What can hang from each mark:
sisab: deriz sasor
deriz: zuzu
pokoz: vona
fomu: pokoz sasor
megur: vona
pogurif: vona
ziko: sigut
zuzu: deriz pogurif
sigut: vona ziko
delupi: zuzu
vona: deriz pokoz sigut zeka
rirev: vona
sito: vona

(in the rows, 128 means zero)
Known rows, with every way that one mark hangs from another:
megur(vona(deriz(zuzu(pogurif)) zeka)): [110 139 114 123 137 130 102 132 113 116 116 112 140 128 116 150 131 135
 139 164  79 119 126 150 114 104 139]
ziko(sigut(vona)): [105 136 139 140 141 118 135 127 118 106 142 120 122 130 135 113 109 128
 143 120 163  90 114 138 124 117 122]
pokoz(vona(sigut zeka)): [121 150 159 125  93  78  91 112 141 122 153 114 141 131 135 144 138 133
 120 126 132  35 143 130 133  72 119]
delupi(zuzu(deriz pogurif(vona(pokoz zeka)))): [151 131 114 114 163 119  86 147 139 120 126 117 153 107 119 182 130 147
 130  81  72 162  94 148  95  93 107]
delupi(zuzu): [138 113 130 139 163 113 131 134 131 134 127 127 142 121 118 136 131 143
 117  85 109 129 100 143 114 133 115]
megur(vona(deriz)): [116 142 131 137 133 148 129 134 111 133 119 123 141 126 119 135 127 137
 150 181 119 129 129 130 128 124 136]
sito(vona(deriz(zuzu(pogurif)) pokoz sigut(ziko) zeka)): [ 96 167 124 126 103 102  94 146  77  90 124 103 125 132 124 186 148 129
 131 184 113  52 125 131 106 103 123]
pogurif(vona(deriz(zuzu) pokoz sigut(ziko) zeka)): [107 154 135 117  58  76  64 129  88 109 138  95 104 120 128 204 170 119
 113 117 121  52 127 111  94  66 128]
sigut(vona(deriz(zuzu(pogurif)) pokoz zeka) ziko): [100 167 122 114  81 110 107 152  80  80 131 100  94 129 113 183 158 133
 152 158 138  83 119 110 101  98  88]
deriz(zuzu(pogurif(vona))): [121 123  95 116 169 122  10 135 124 135 140 120 127 112 114 157 118 123
 108 127  82 140 133 144 105 124 125]
fomu(pokoz(vona(deriz)) sasor): [109  89 109 129  79 121 116 135 137 119 114 113 134 110 129 147 138 126
 152 115 144 129 117 124 118  75 155]
rirev(vona(deriz(zuzu(pogurif)) pokoz sigut(ziko) zeka)): [113 142  99 112  54  83 145 141 102 128 138 107 128 134 118 203 168 124
 129 188 142  46 137 156 106 104 150]
deriz(zuzu): [121 113 110 137 158 120  50 128 126 132 123 121 114 129 117 147 122 126
 112 130 122 118 129 129 115 138 137]
sisab(deriz(zuzu(pogurif(vona(pokoz zeka)))) sasor): [112 116  92 140 156  93  17 153 104 124 121 114 114 124 122 148  84 116
 118 149  99 132 166 148 121 129 108]
sigut(vona(deriz(zuzu(pogurif)) pokoz)): [107 148 126 135 117 124  95 147  94  92 123 108 119 119 112 156 104 127
 142 187 155 105 119 127 107 134 103]
vona(pokoz): [118 128 134 122 108 117 158 137 120 114 116 118 127 125 126 158 133 129
 112 128 178 111 119 119 114 133 111]
sisab(deriz): [117 123 127 144 137 128  56 142 122 127 122 126 124 124 133 136 101 133
 129 174 148 144 151 122 125 132  86]
fomu(pokoz): [120 105 104 129  96 140 103 132 125 135 120 126 123 120 135 137 142 129
 133 105 133 142  96 127 121  95 139]
megur(vona): [118 134 135 133 159 137 112 130 118 133 126 125 141 125 126 133 125 141
 146 158 111 132 129 138 134 123 124]
rirev(vona(deriz pokoz sigut(ziko))): [118 146 116 126  49 101 169 143  98 144 140 118 130 131 122 187 164 126
 140 204 183  56 143 134 120 126 145]
rirev(vona(deriz sigut)): [128 137 115 135  73 107 150 133 111 151 143 125 141 131 125 156 136 123
 147 209 143  73 145 153 130 126 167]
ziko(sigut(vona(deriz pokoz zeka))): [ 96 142 140 133 101 105 171 131 109  86 127 108 120 133 132 133 120 125
 138 123 175  68 106 132 110 101 125]
rirev(vona(deriz pokoz)): [125 124 108 124  72 111 179 145 109 142 124 127 140 123 122 173 131 129
 149 203 175 100 131 124 121 134 149]
sisab(deriz sasor): [121 121 113 155 142 111  83 147 108 133 120 126 117 134 129 114  84 119
 136 159 127 135 169 135 144 144 113]

Rows:
[142 168 112  92 114 128  56 146 132 111 139 108 136 113 130 203 149 131
 139 124  80 146 127 142 100  64 114] : zuzu(deriz pogurif(vona(pokoz sigut(ziko) zeka)))
[102 163 130 133  92 124  94 154  75  99 133 106  90 127 111 177 150 135
 156 176 174  88 124  90 109 123  90] : sigut(vona(deriz(zuzu) pokoz) ziko)
[124 157 110 105 115 129  76 135 117 134 153 119 148 107 120 147 130 117
 116 143  79 129 140 160 109 106 123] : zuzu(pogurif(vona(deriz sigut)))
[114 123  96 146 157  91   4 146 104 128 131 113 115 128 123 140  87 113
 117 153  83 118 173 162 125 126 116] : sisab(deriz(zuzu(pogurif(vona(sigut zeka)))) sasor)
[112 148 127 134  69  91 108 115 114 104 123  96 117 146 120 160 153 112
 103 144 105  37 129 160 103  91 164] : vona(deriz(zuzu) sigut zeka)
[120 137  98 127 122 146  92 138 122 133 121 119 130 125 105 143 126 119
 116 163 119 129 131 135 106 140 143] : vona(deriz(zuzu(pogurif)))
[151 152 103  94 140 140  48 143 144 116 134 119 143 109 131 178 125 133
 153 123  51 185 124 140 107  68 125] : zuzu(deriz pogurif(vona(zeka)))
[129 124 104 118  68 100 176 134 116 132 128 127 138 131 129 157 136 128
 161 184 116  97 131 138 126 104 166] : rirev(vona(deriz zeka))
[155 131 112 120 179 133  67 147 142 135 133 125 155 105 117 169 124 147
 135  90  67 177 100 148 102 105 111] : delupi(zuzu(deriz pogurif(vona)))
[ 94 141 125 127 118 108 142 134 112  88 129 106 123 130 125 139 116 123
 128 124 161  75 108 145 102 107 122] : ziko(sigut(vona(deriz(zuzu(pogurif)) pokoz zeka)))
[120 147 106  90 103 118 107 140 117 114 136 115 145 105 122 162 132 122
 118 125  85 138 124 146  99  92 113] : zuzu(pogurif(vona(deriz pokoz zeka)))
[115 136 100 114 150 114  16 138 114 134 145 112 119 115 113 177 141 123
 100 125 103 112 136 143  99 121 116] : deriz(zuzu(pogurif(vona(pokoz sigut(ziko)))))
[116 116  88 149 174 113  21 152 111 138 121 122 117 130 116 128  78 116
 120 164 104 144 173 154 131 155 112] : sisab(deriz(zuzu(pogurif)) sasor)
[106 173 141 130  40 119 165 139  94 121 128 100 113 137 114 182 183 119
 103 161 199  41 135 122 104 122 122] : vona(deriz pokoz sigut(ziko))
[121 143 126 128 119 123  59 132 139 146 142 124 144 118 111 143 116 133
 124 165 149  91 145 104 123 113 121] : pokoz(vona(deriz(zuzu(pogurif))))
[106 159 146 110  51  74 164 126 105  91 132  94 109 144 134 189 192 125
 100 102 150  26 124 144 105  81 110] : vona(pokoz sigut(ziko) zeka)
[109  83 113 119  85 100 113 129 142 105 116 110 132 113 137 150 142 128
 150  85 119 123 112 135 119  55 151] : fomu(pokoz(vona(zeka)) sasor)
[115 151 146 132  82  85  69 116 134 125 145 107 135 133 122 155 137 127
 115 149 140  27 144 122 121  79 136] : pokoz(vona(deriz(zuzu) sigut zeka))
[110 170 135 122  72 116 127 142  83  87 138 110  94 134 123 151 158 135
 175 156 118  89 123 104 120  87 102] : sigut(vona(deriz zeka) ziko)
[ 98 142 139 140 114 119 161 135 109 100 131 113 122 129 128 128 113 125
 138 135 192  79 111 127 114 120 121] : ziko(sigut(vona(deriz pokoz)))
[100 163 130 122  74 105 111 149  77  80 128  99  87 132 117 182 159 135
 156 156 148  72 118  97 105  95  93] : sigut(vona(deriz(zuzu) pokoz zeka) ziko)
[119 144 133 136  98 101  32 124 100 135 146 110 118 115 126 167 133 116
 119 143 108  83 137 121 108  94 145] : pogurif(vona(deriz(zuzu) sigut))
[104 139 118 119 122 122 124 138 108 107 108 105 140 126 114 171 136 135
 127 164 114 106 119 143 103 107 127] : megur(vona(deriz(zuzu(pogurif)) pokoz zeka))
[126 148 103 100 125 138  80 139 120 135 146 125 147 103 119 143 124 121
 125 138  78 157 134 144 110 110 120] : zuzu(pogurif(vona(deriz)))
[103 142 137 143 124 125 148 131 113 107 138 118 122 130 129 114 111 125
 145 136 167  88 115 131 120 118 130] : ziko(sigut(vona(deriz)))
[106 146 150 127 113  97 141 124 108 102 123 103 139 134 133 166 147 135
 122 145 122  64 123 161 119  93 122] : megur(vona(pokoz sigut zeka))
[102 172 142 115  14  90 189 131  96  93 122  90 110 145 122 191 196 119
 104 134 164  20 125 133  98  82 127] : vona(deriz pokoz sigut(ziko) zeka)
[117 157 114  96  94 110 102 135 114 114 143 109 145 109 123 166 140 118
 109 129  86 108 130 161  99  90 118] : zuzu(pogurif(vona(deriz pokoz sigut zeka)))
[101 148 133 128  48  80 138 124 105  90 110  85 116 142 118 191 159 113
  87 143 154  19 120 149  89  95 146] : vona(deriz(zuzu) pokoz sigut zeka)
[115 143  98 121  70 103 129 147 101 148 142 115 131 128 113 196 159 125
 128 206 166  62 145 148 110 133 146] : rirev(vona(deriz(zuzu(pogurif)) pokoz sigut(ziko)))
[113 145 137 132  84  93  52 130  94 125 137 103 117 112 124 188 138 116
 108 141 143  70 131 114  99  97 133] : pogurif(vona(deriz(zuzu) pokoz sigut))
